Each row was made from one small tree. The marks that hang from a mark follow it in brackets, in the order of their numbers. Every link used is in the known rows. Write each row's tree.
Known rows
q578(q122(q302 q607)): [ -1  14  -6  -4  11   5  17  13 -11   9  -3  42  -5 -27  13  16  -3 -13
  -6  84 -46   2  44]
q907(q122(q448 q980)): [ -1   5   3 -14  -8 -18   3   5  14   0 -22  37  -8   7  12   1  24  -9
  17 -49  15  -5 -34]
q302(q122(q17 q448 q607 q980)): [ -9 -11   3   7 -10  23 -13   7  15 -23   5 -33  16  41 -49 -21   5 -25
  -2 -21 -15  12  25]
q302(q122): [ -6   1  -8   8 -21  -3   2 -17   6 -31   6  -2  14  -4 -16  -3 -12 -45
  -4 -40  -4  -9  10]
q122(q17 q448 q578 q607 q980): [-10 -13   0  -9  -1  14 -34  11  11  -3   9  -9 -10  22  -9 -16  14  21
   0  33  -1   7   8]
q122(q17 q448 q980): [  0   2   9  -6 -10  -9 -11   5  31   4  -3   0  13  36  -5  -7  20 -11
   6 -54  25   0 -16]
q607(q122(q578)): [ -6 -10  -7  -5  -9  -7 -14 -15 -13  -6   8 -20  -9 -37   6   7 -15  40
 -10   5   8 -14 -18]
q907(q122(q17 q302 q448 q980)): [  4  20   8  -7  13 -10  12  19  33  19  -3  23  -9  44  -2   3  31 -14
  10 -24   9   3 -22]
q122(q302 q607): [ -5  14  -7   2   8  17   5   7 -23  -5  15  34  -5 -23  -5  11 -11  -5
   4  59 -37   5  24]
q907(q122(q607)): [ -7   1  -9  -5  -8  -2 -21   5 -31  -8 -14  39 -16 -29  11  17   5   6
  14  27 -19  -4 -18]
q907(q122(q302 q578)): [ -3  18 -11 -10   9 -13   2   1   0   5   9  47 -33 -14  28  11   5   4
   3  51  -7 -11  -8]
q361(q620(q607)): [ -6 -17   1  11 -13   0 -20 -15 -23  -1 -11  14   9   0  13  -7 -12 -41
   9  17  14   2   3]
q620(q361): [ 11   9  -9   8  -2  -7 -18 -20   9 -19 -11  20   6   5  30   1   3   1
   4 -41  10  -2   0]
q607(q122): [ -2  -3   0   1 -11  -9  -2 -12 -13  -5  -2 -18   9 -35  -2  16 -15  22
  -1 -38   7 -12 -22]
q578(q122): [  1   5  -4  -8 -12 -25   5  -4   8   4 -21  32   5 -25  34  15   6 -26
  -5   4   1 -12   9]
q122(q607 q980): [ -6   1  -3 -11  -8   0   6   2 -36 -12   6  37   0 -40  15   6  -3   2
  11  11 -14   8  -7]
q620(q607(q122(q980))): [  8 -11   2  -3 -10 -15  29 -13 -32   1   1 -21   1 -46  12   1 -22  13
   1 -52  31 -11 -37]
q302(q122(q607)): [-12  -7 -11  10 -16  19  -8  -7 -20 -35   7  -4  10 -13 -27  -4 -17 -26
  -2  12 -33   0  30]
q578(q122(q17)): [  2   6   2  -3 -10 -28  -8   1  27  12 -16   8   9   5  28  15  14 -24
  -9  -1  14 -12   6]
q607(q122(q17 q302 q448 q578)): [ -1  -1   3   6  14  13 -20   4  36  13  13 -52  -6  36 -34  -4   0  33
 -16  18  -1  -5   8]
q578(q122(q980)): [  3   9  -1 -19  -9 -33  31   0  -2   6 -14  47   4 -34  47  12  11 -26
  -2 -10   9  -4  -3]
q620(q361 q607): [ 17  -1 -10  15  -3  -8 -13 -27   1 -16 -11   3   1   2  33 -10 -10  -8
   2 -38  28 -11  -1]
q607(q122(q302 q448 q578)): [ -4  -2  -4   2  11  15  -7  -2  15   5  12 -30 -11   6 -28  -4  -9  34
 -12  23 -13  -6  11]
q620(q607(q122(q302 q578 q980))): [  7  -2  -5  -6  12  -4  39  -8 -27   9  23 -11 -22 -43  17  -6 -26  26
 -10  22  15  -9 -14]
q607(q122(q17 q448 q578 q980)): [ -4 -14   6  -7  -3  -3 -18   0  23   6   5 -48  -2  19 -12  -9   8  43
  -7 -27  25  -3 -21]

Write each row's tree
[ -4 -25   6  15  -9   6 -13 -17 -29   3 -10 -29  12 -14  -5   0 -24  -6
   3   6  11   1 -10] : q361(q620(q607(q122)))
[ -6 -28   2  -1  -4   0  -1 -16 -38   5   2 -16  -5 -26  20 -12 -18  14
  -2  33  21   8 -16] : q361(q620(q607(q122(q578 q980))))
[ -2  -7   8  -6  -7  -3   8  -3   1  -1  -7 -21  10  -9 -16   0   0  19
   3 -64  12  -1 -25] : q607(q122(q448 q980))
[ 22  -6  -3   8   3 -10  18 -24 -17  -9  -8 -26   2 -23  28  -8 -16  27
   0 -69  33  -3 -24] : q620(q361 q607(q122(q980)))
[ 24   7  -7  21  20   6  17 -20  -5  -3   2 -29  -3  -6   6  -3 -25  23
  -8 -22   7  -4   7] : q620(q361 q607(q122(q302)))
[  2  15   6   8   7   8 -13   9  45   9   7  -7   7  55 -27  -1  11 -17
  -1 -10   0  -2  14] : q122(q17 q302 q448)
[ -3 -22  10   4  -6  -2  12 -13 -40   4  -4 -14  11 -24   9  -4 -17  -5
   7 -11  19   9 -23] : q361(q620(q607(q122(q980))))
[ -8  -6  -4  -1  -5  10 -36   9  -6  -5 -23  22 -12   4 -15   4  14   7
  14  16 -20  -2  -6] : q907(q122(q448 q607))
[ -8  -9  -1   1 -11   3 -14  -4  42 -20  11 -34   5  48 -23 -29  11 -20
 -10 -30  15  -3  14] : q302(q122(q17 q448 q578 q980))
[  3  12   5 -13  -8 -31   4   6   6   7  -9  32  -7   3  33  14  25  -7
  15 -39  29  -5 -50] : q907(q122(q17 q980))
[  5   8  13   2  13   6  19  12  25  16   9 -35  10  30 -29   2   6  17
  -4 -39   5   5  -8] : q607(q122(q17 q302 q448 q980))
[-14 -17 -10  -3  -6  22 -48   1  -1 -14   1   2 -13   1 -18 -11   1  20
  -1  52 -19  -2  23] : q122(q448 q578 q607)
[  1  -3   5   0  -8 -15 -24   6  51  15 -26 -11  13  42  -1   2  24 -24
 -10 -11  12 -10  17] : q578(q122(q17 q448))
[ -1  10   1  -9  16   9  27  21   2  13  -7  39  -3  -3  -3  -1  11 -14
  -3  55 -40  12  43] : q578(q122(q302 q448 q607 q980))
[ 20 -10  -7  19   1  -3  -6 -28  -9 -10 -11 -39   3 -18  14  -3 -21  28
  -6 -52  27 -10 -10] : q620(q361 q607(q122))
[ -5  -5   7  -3  -5  12 -22  14   6  -1  -2  -3   8  29 -18  -7  14   4
   8  -6  -3  11   0] : q122(q17 q448 q607 q980)
[  3  18   3 -10  16  -4  30  22  -4  20   4  33  -2  -6  20  12  12 -13
  -5  62 -25  12  30] : q578(q122(q17 q302 q607 q980))
[ -2   4   2   2 -17 -11  16  -5  16 -21  11 -13  18  19  -8  -6   3 -42
  -3 -58  15  -1  -3] : q302(q122(q17 q980))
[ 19 -16  -3  22   3   9 -22 -24  17 -10 -22 -59   5  21 -16 -17 -11  24
  -4 -67  23  -8   1] : q620(q361 q607(q122(q448)))
[  1  -6   9   7  13   8  37  -4 -37  14   9  -5   5 -16   2  -1 -21 -10
   3  21   1  16  -3] : q361(q620(q607(q122(q302 q980))))
[ -7   5  -7   0  12  19 -20  10  -5   3  26   5 -17   7  -4   1  -4  17
  -6  92 -25   3  24] : q122(q17 q302 q578 q607)
[  6  16   9  -3  12  -8  35   7  -2  15  19 -16   6  -5  -2  14  -3  16
  -4 -25   7   4 -23] : q607(q122(q17 q302 q980))
[ -2  10   7  -1  14  22   2  22  14   8  12   7   1  33 -26  -5  12  -3
   5  23 -21  16  20] : q122(q17 q302 q448 q607 q980)
[  7  18   9  -7  13 -13  25  19  46  25  -8  18   6  41   6   0  25 -31
  -8   0   1   5  24] : q578(q122(q17 q302 q448 q980))
[-10 -14  -1  18 -11  30 -38   3  26 -26   1 -47  17  52 -64 -18   0 -26
  -6  -8 -22   5  36] : q302(q122(q17 q448 q607))
[  1  21   2  -8  15  -1  18  24 -16  13   7  40 -18   1  12  15  15   3
  14  41 -17  10 -16] : q907(q122(q17 q302 q607 q980))
[  4  16   3  -8  10  -6  48   1 -21   5  16   8   1 -38   5  16 -12  13
   0 -17  -5   2 -17] : q607(q122(q302 q980))
[ -3   3  -4 -16  -5 -12  21   9 -27   3 -11  47  -1 -45  34  10   7  -7
   0  36 -20   6  13] : q578(q122(q607 q980))
[ -7  -9   3   8  -8  19 -46  10  18  -3  -6 -19   9  39 -34  -5  10   4
   3  11 -10   3  12] : q122(q17 q448 q607)
[  0  -9   5  18  10  14  12  -9 -27  12   4 -19   7  -9 -11   2 -26 -12
   0  34  -7   6   9] : q361(q620(q607(q122(q302))))
[ -5  13 -11 -19  16   1  17  14 -33   3  13  61 -39 -35  27   7   5  21
  10  86 -28   6  -5] : q907(q122(q302 q578 q607 q980))
